Each row comes from the steps of one walk. Every step used is in the known rows, and no mark comes twice. Write the walk behind each row, first mark first.
Known rows:
rika tatuk bibape dugo mivela: -3.37	-0.24	2.03	3.28	-5.70	-1.96	2.49	2.15	4.59	-2.74	2.37	-2.95	1.96	0.26	-1.57	-7.18	-0.55	-2.05	-1.77	-2.71	1.27	2.82	0.61	2.45
dugo rika tatuk: -0.01	-1.07	2.66	0.73	-2.43	1.18	2.69	1.00	2.73	-2.62	-1.14	1.00	1.28	1.07	0.02	-1.48	2.46	-2.98	0.29	0.68	-0.57	-1.98	2.90	-1.07
tatuk dugo: 0.45	-1.00	-0.23	1.66	0.33	2.59	-2.15	2.24	-2.05	-2.46	-0.05	-1.17	-0.98	-0.39	0.75	-1.94	-0.90	0.81	-0.26	-3.75	2.58	2.68	-2.04	1.52
rika tatuk romeve bibape dugo mivela: -1.94	-1.73	1.33	1.94	-3.34	-1.84	1.66	0.32	5.22	-2.47	3.24	-2.44	4.61	3.21	-0.31	-5.52	-1.21	-4.05	-0.30	-1.07	3.54	2.73	-0.32	-2.38
romeve bibape: 0.25	-0.59	-1.24	-0.95	-0.78	1.44	2.04	-0.06	-0.02	-0.64	-3.08	-3.17	-0.10	1.09	-0.12	-2.13	1.63	-3.39	-1.29	1.08	1.53	1.84	-0.01	1.39
tatuk romeve bibape dugo: -0.42	-2.28	1.22	1.32	-0.20	0.08	-1.58	-0.90	1.54	-1.45	-0.75	-4.98	2.66	2.65	1.00	-2.33	-2.94	-3.44	-1.27	-0.79	4.27	1.63	-0.76	-1.22
rika mivela dugo bibape: -1.73	-4.01	3.57	0.65	-4.90	-2.50	-2.51	0.15	-4.25	3.12	0.46	-0.97	-0.60	2.36	-3.00	-3.11	-3.29	-3.23	-0.07	-5.20	3.14	3.20	0.48	1.50
dugo mivela: -1.75	-0.88	-0.62	-1.92	-3.86	-2.64	0.84	0.95	0.34	-0.16	2.61	1.35	0.08	-0.09	-0.23	-1.30	0.90	0.36	0.86	-1.51	-1.81	1.14	-1.60	-3.01
bibape dugo tatuk: 0.12	0.69	0.67	3.45	-2.57	-0.68	0.19	-0.55	1.23	-2.05	0.05	-0.92	-0.35	4.47	-0.57	-3.91	-5.29	-2.29	-1.90	0.37	-0.81	0.96	2.66	1.70
tatuk romeve dugo mivela bibape: -0.84	-5.03	0.95	0.50	-3.76	-1.69	-2.23	-0.60	-0.34	-4.03	0.48	0.55	0.54	-0.64	-0.93	-3.38	-1.76	-0.25	3.85	-3.83	3.75	1.16	-2.83	-4.08
mivela dugo rika tatuk romeve: -0.34	-3.41	5.14	3.51	-1.45	0.71	-1.34	0.36	1.83	-3.31	-0.04	1.44	1.96	-0.50	0.36	-0.82	-0.90	-2.57	0.22	-2.12	3.38	-3.01	0.40	-1.86
bibape dugo tatuk romeve: 0.04	0.36	0.91	5.14	-0.36	-1.88	-1.56	-0.60	0.33	-1.98	1.83	-0.86	1.72	3.97	0.92	-1.85	-6.39	-1.73	-0.49	-0.61	1.21	-0.11	2.09	-2.35
mivela bibape dugo tatuk: 0.11	-1.67	2.79	4.15	-3.97	1.93	0.55	-2.56	2.16	-3.62	-2.85	-1.02	-1.22	2.02	-1.80	-5.48	-4.22	-3.17	-1.69	0.27	0.44	1.59	3.38	4.23
tatuk dugo rika mivela bibape: -0.69	-5.74	4.59	-0.90	-6.99	4.26	-1.23	1.02	-3.36	-3.77	-1.72	-2.80	-2.66	-0.70	-0.40	-3.68	0.82	-2.55	1.62	-8.34	2.22	2.77	0.01	1.11
romeve rika dugo mivela bibape: -1.67	-3.95	2.72	-0.51	-9.16	-3.33	1.57	-1.48	3.06	-3.11	-2.67	0.87	-3.61	-3.01	0.51	-4.62	4.93	-1.95	1.42	-3.77	-0.79	1.33	-4.34	4.03
rika tatuk bibape: -0.77	1.52	0.57	4.39	-0.57	1.33	3.17	2.27	2.33	-1.12	-0.79	-1.97	0.81	-2.00	-0.64	-3.60	1.88	-2.00	-1.23	0.55	2.36	0.99	2.05	3.98
mivela dugo rika tatuk romeve bibape: -0.56	-4.16	4.13	2.51	-2.11	2.32	0.81	0.39	1.91	-4.13	-3.44	-1.67	1.72	0.60	0.25	-3.06	0.97	-5.96	-1.26	-1.09	4.72	-1.29	0.45	-0.36
rika tatuk dugo bibape: -0.16	-0.80	1.74	5.05	-0.32	1.79	-0.62	3.25	-1.10	-1.36	-1.85	1.00	1.61	1.24	-0.95	-5.51	-0.61	-2.92	-0.69	-1.31	4.24	4.42	2.27	2.29
romeve tatuk dugo: 1.34	-0.90	-2.12	3.44	1.69	1.23	0.37	3.81	-1.19	-4.62	-0.23	-2.48	-2.74	0.20	1.33	-1.06	-0.39	0.28	2.31	-6.53	1.60	3.88	0.27	0.64
dugo rika mivela: -1.08	-2.56	2.35	-3.16	-5.58	-1.01	0.59	0.76	-2.52	0.43	1.74	-2.22	-0.86	2.32	0.01	0.15	1.10	-2.72	1.93	-4.46	-1.67	-0.25	0.93	-3.16
rika dugo: -0.03	-1.71	0.07	0.38	-2.50	-0.16	-0.30	-0.41	1.16	-1.35	1.15	-2.04	-1.09	-0.73	0.69	-0.37	0.10	-1.16	1.14	-4.01	1.31	2.62	-2.01	1.75
tatuk dugo rika mivela: -0.79	-3.59	2.30	-1.59	-5.40	1.77	-1.31	3.31	-4.73	-1.94	1.62	-3.13	-1.56	1.96	0.73	-1.79	0.29	-1.97	1.69	-7.70	1.07	2.27	-0.99	-1.71
bibape dugo rika: -0.63	-3.39	4.02	-1.12	-4.31	-0.13	-1.34	-0.76	1.11	-2.71	-2.12	-2.85	0.62	2.85	0.44	-2.08	-1.70	-2.27	-1.06	-1.95	-0.76	-0.92	0.95	-1.08
bibape dugo rika tatuk: -0.58	-2.16	4.56	1.45	-3.51	0.77	0.91	-0.29	4.92	-3.76	-0.36	-1.12	2.46	3.11	-0.62	-3.80	-1.08	-3.65	-0.66	-0.34	0.13	-1.02	3.17	0.80
dugo mivela bibape: -1.88	-3.21	1.77	-1.10	-5.48	-0.02	1.25	-1.34	1.50	-2.07	-0.35	1.34	-0.87	-2.76	-1.39	-2.90	2.01	0.01	1.14	-1.88	-0.43	1.94	-0.72	-0.42

Which walk is each row?
-0.74	-0.53	0.08	4.18	-0.65	-1.56	1.73	2.04	1.60	-3.74	-2.44	-7.35	-1.43	0.97	0.48	-2.98	-2.27	-1.82	-0.19	-4.88	0.84	3.43	2.32	3.13 => romeve tatuk bibape dugo
0.56	0.23	-1.56	3.44	-3.58	-0.41	1.82	0.25	0.34	-2.27	0.77	-1.19	-2.20	1.03	0.60	-1.56	-1.62	-2.87	0.64	-2.44	-0.60	2.75	0.50	2.41 => rika dugo tatuk
0.01	-0.31	0.90	4.00	-2.22	0.33	-0.39	-0.19	-0.98	-2.00	-1.20	1.13	-2.72	1.17	-1.38	-2.82	-3.77	-2.01	-1.94	-0.92	0.24	-0.37	0.96	3.17 => mivela dugo tatuk
-0.97	-2.76	2.02	2.14	-3.51	-1.40	2.18	2.83	0.66	-5.46	-5.26	-8.16	-1.64	1.36	1.45	-2.71	-0.05	-3.83	-0.24	-5.40	-0.98	1.83	3.06	0.43 => romeve tatuk bibape dugo rika
-0.67	1.64	-0.72	5.27	-5.86	-3.31	3.64	2.05	-0.93	-2.26	-5.72	-3.12	-4.78	-0.57	2.23	-4.91	2.73	-4.42	-1.99	-1.08	-0.59	0.67	-1.10	6.63 => romeve rika dugo tatuk bibape
0.07	-3.28	2.08	-0.12	-2.77	2.91	-1.65	3.17	-2.88	-3.95	-3.00	-1.76	-1.52	0.25	1.86	-1.73	0.78	-0.97	-0.26	-4.01	0.58	0.89	-1.06	-1.33 => tatuk dugo rika
0.64	-1.93	1.05	5.22	1.09	-2.29	-2.07	1.78	-0.75	-0.93	-1.02	1.11	4.09	4.07	-1.47	-3.80	-3.58	-3.19	2.56	0.06	6.06	1.44	1.96	-3.11 => rika tatuk romeve dugo bibape
-1.37	-0.42	2.74	2.63	-3.28	1.70	3.78	2.84	1.36	-3.07	-3.79	-2.80	0.84	-1.26	0.51	-3.47	3.56	-3.83	-1.30	0.03	0.70	-0.67	2.74	0.96 => dugo rika tatuk bibape
-1.46	0.38	2.52	5.19	-1.74	1.24	1.71	1.35	4.24	-2.50	-0.17	-4.11	2.14	0.49	-1.27	-5.97	-1.73	-2.61	-2.20	-0.70	3.41	1.91	2.27	5.13 => rika tatuk bibape dugo
-0.48	-4.64	7.09	2.14	-5.30	3.41	1.08	-2.30	6.12	-5.31	-3.46	-0.84	1.58	0.93	-1.80	-5.63	-0.25	-4.40	-0.65	-0.73	1.39	-0.47	3.73	3.36 => mivela bibape dugo rika tatuk
-0.84	-2.95	1.28	1.22	-3.53	-1.78	-1.19	0.36	-1.27	0.73	-2.35	-1.99	0.07	0.73	0.03	-1.84	-0.50	-3.19	0.40	-2.94	1.57	5.13	-0.16	0.98 => rika dugo bibape
-0.63	-0.94	1.39	4.32	-2.89	-2.18	-1.78	0.22	-3.16	0.70	4.92	0.16	-1.02	2.60	-0.74	-0.84	-5.69	-2.29	0.92	-5.40	2.83	0.15	0.46	-1.27 => rika mivela dugo tatuk romeve
0.57	-4.36	1.01	-0.16	-1.28	-1.65	-3.04	0.97	-2.91	-4.03	-2.13	-1.53	0.97	2.93	1.46	-0.41	-1.89	-1.68	2.87	-2.29	2.44	-2.39	-1.09	-6.17 => tatuk romeve dugo rika
0.31	-3.23	0.19	2.44	0.65	-3.47	-4.31	0.82	-4.32	-0.08	-2.75	-0.49	2.39	3.63	-0.31	-2.07	-3.97	-1.95	2.45	-0.94	4.93	1.70	-0.16	-4.55 => tatuk romeve dugo bibape
-1.03	-3.06	2.68	3.23	-4.88	3.53	1.35	1.81	2.73	-5.13	1.38	2.29	0.07	-2.39	-1.71	-6.68	1.62	-0.78	1.15	-4.26	3.19	4.29	-0.62	2.78 => rika tatuk dugo mivela bibape
-0.67	-1.48	-2.36	1.10	-2.14	-1.59	1.01	4.88	-0.96	-5.19	2.00	-1.42	-2.47	0.37	1.21	-2.08	0.38	0.55	2.71	-8.26	-0.40	4.98	-1.22	-2.24 => romeve tatuk dugo mivela
-0.57	-2.52	3.54	4.71	-4.72	-0.34	-1.01	-2.28	0.10	-1.39	3.25	-2.35	0.39	2.93	-1.23	-3.20	-6.01	-3.17	1.08	-4.28	2.98	2.21	2.85	0.05 => rika mivela bibape dugo tatuk romeve
0.28	-3.12	-0.07	0.75	-1.36	-2.34	-2.42	0.75	-3.54	-0.40	-4.37	-0.60	0.35	3.99	-1.83	-4.16	-3.02	-2.63	0.89	-0.03	3.00	2.52	0.77	-0.78 => romeve dugo bibape
-1.24	-2.00	3.35	1.44	-3.08	-4.88	-3.00	-0.19	-2.15	1.80	2.14	0.57	-1.51	0.82	0.47	-0.69	-1.04	-1.19	0.91	-4.69	3.08	-3.01	-3.47	0.75 => tatuk romeve rika mivela dugo
0.06	0.24	-0.54	2.59	-2.96	0.80	2.35	-0.99	1.33	-2.70	-3.17	-4.06	-0.41	5.66	-0.61	-5.83	-3.68	-5.86	-3.33	1.69	0.58	2.73	2.78	3.22 => romeve bibape dugo tatuk
-1.48	-3.87	4.59	-2.61	-6.85	-1.69	-0.94	-0.47	-0.15	-0.72	2.60	-4.48	0.58	4.73	-0.58	-2.27	-2.26	-3.15	0.82	-5.69	-0.65	0.69	0.99	-1.70 => bibape dugo rika mivela
-1.93	-2.40	-0.26	-1.41	-6.36	-2.91	0.90	0.82	1.83	-1.55	3.92	-1.20	-1.21	-0.93	0.40	-1.41	1.12	-0.51	1.80	-5.72	-0.64	3.52	-3.60	-1.09 => rika dugo mivela
-1.81	-2.95	4.67	3.72	-4.36	2.11	1.73	2.05	1.05	-3.90	-4.30	-2.17	-0.76	-2.28	-0.92	-4.48	1.55	-3.86	-2.53	-2.40	2.56	-0.93	1.39	4.36 => mivela dugo rika tatuk bibape
-1.03	-2.85	2.46	-0.38	-3.85	-0.81	-1.84	-0.39	-1.54	1.13	3.88	-1.06	-1.72	0.58	-2.32	-1.33	-2.71	-1.11	0.56	-5.97	2.47	1.01	-1.44	2.43 => rika mivela dugo
-1.71	-0.54	2.05	2.40	-2.15	-0.17	-0.83	0.69	0.50	-1.53	-2.01	-5.79	0.55	-0.06	-0.26	-4.25	-2.28	-1.62	-2.62	-2.28	2.09	2.13	0.42	3.57 => tatuk bibape dugo
-2.29	-2.03	1.22	-1.28	-5.12	-3.26	-0.85	-0.15	2.52	-1.43	3.26	-1.24	1.10	1.87	-0.99	-3.77	-2.57	-0.27	-0.11	-3.26	-0.93	1.91	-1.43	-1.42 => bibape dugo mivela
-0.29	-3.90	-0.01	2.09	-3.97	0.91	1.54	2.86	0.37	-6.63	-1.04	-1.12	-3.58	-2.34	-0.08	-3.78	1.55	-0.07	3.04	-8.53	0.85	5.80	-0.50	0.31 => romeve tatuk dugo mivela bibape
-0.16	-0.94	1.84	3.66	0.52	1.06	0.76	-0.61	5.09	-2.53	0.71	-3.10	4.71	3.25	-0.04	-4.15	-2.26	-4.51	-1.07	0.81	5.76	1.79	1.38	0.43 => rika tatuk romeve bibape dugo
-1.90	0.66	1.69	4.33	-7.54	-3.75	1.93	1.87	-3.79	0.33	-2.84	-2.13	-5.42	1.01	-0.61	-5.97	-0.41	-4.44	-2.54	-3.00	0.51	-0.96	-0.11	7.18 => romeve rika mivela dugo tatuk bibape
-0.43	-6.07	6.33	-0.34	-5.76	2.44	-0.98	-2.80	2.61	-4.67	-5.17	-2.49	-0.33	0.53	-0.63	-3.81	-0.78	-3.12	-0.75	-2.10	0.41	-0.18	1.54	1.50 => mivela bibape dugo rika
0.63	1.76	-1.17	4.64	0.85	-1.35	0.04	0.57	-1.69	-0.55	1.11	0.99	0.73	1.86	1.82	0.64	-2.48	-1.06	0.43	0.67	0.31	-0.64	1.82	-3.79 => dugo tatuk romeve
-1.47	-1.75	-0.60	-0.39	-3.77	-0.09	-1.13	3.34	-1.76	-2.63	2.53	-0.08	-0.93	-0.47	0.75	-3.20	0.20	1.09	0.49	-5.21	0.53	3.89	-3.42	-1.83 => tatuk dugo mivela
-1.69	-4.97	1.67	-0.84	-7.84	-0.31	0.99	-1.34	2.88	-3.42	0.71	-0.96	-1.94	-3.62	-0.87	-3.20	2.22	-1.16	2.10	-5.58	0.61	4.42	-2.94	1.61 => rika dugo mivela bibape
0.10	-1.35	-0.09	4.72	-1.17	0.52	0.09	-0.02	-1.94	-2.13	-2.64	-1.86	-0.85	1.91	0.37	-2.92	-3.29	-4.75	-2.20	-0.33	3.86	0.72	0.33	0.60 => mivela dugo tatuk romeve bibape
-0.14	-6.68	3.47	-2.54	-7.56	1.08	-0.48	-1.13	-2.34	-3.46	-2.29	-2.94	-2.17	2.27	-2.32	-3.94	-0.55	-3.81	3.94	-5.56	1.96	0.51	0.89	-0.33 => romeve dugo rika mivela bibape
-0.70	0.94	1.95	3.95	-4.34	-6.19	-0.81	-0.19	-1.14	0.78	2.80	-0.71	-0.49	6.33	1.33	-3.04	-4.12	-3.08	0.30	-2.12	0.38	-1.68	0.46	-0.38 => bibape dugo tatuk romeve rika mivela
-2.02	-3.18	4.00	0.54	-4.98	0.16	-0.27	1.09	-0.28	-3.17	-4.98	-6.69	-0.02	0.30	0.82	-3.97	-0.56	-3.14	-2.40	-2.84	0.07	0.28	0.89	1.16 => tatuk bibape dugo rika
-2.78	-1.44	-0.45	2.22	-4.47	-4.31	2.63	3.01	2.01	-4.26	0.43	-6.34	-1.28	0.61	0.17	-4.27	-1.05	-1.51	0.40	-6.63	-1.01	4.40	1.01	-0.01 => romeve tatuk bibape dugo mivela
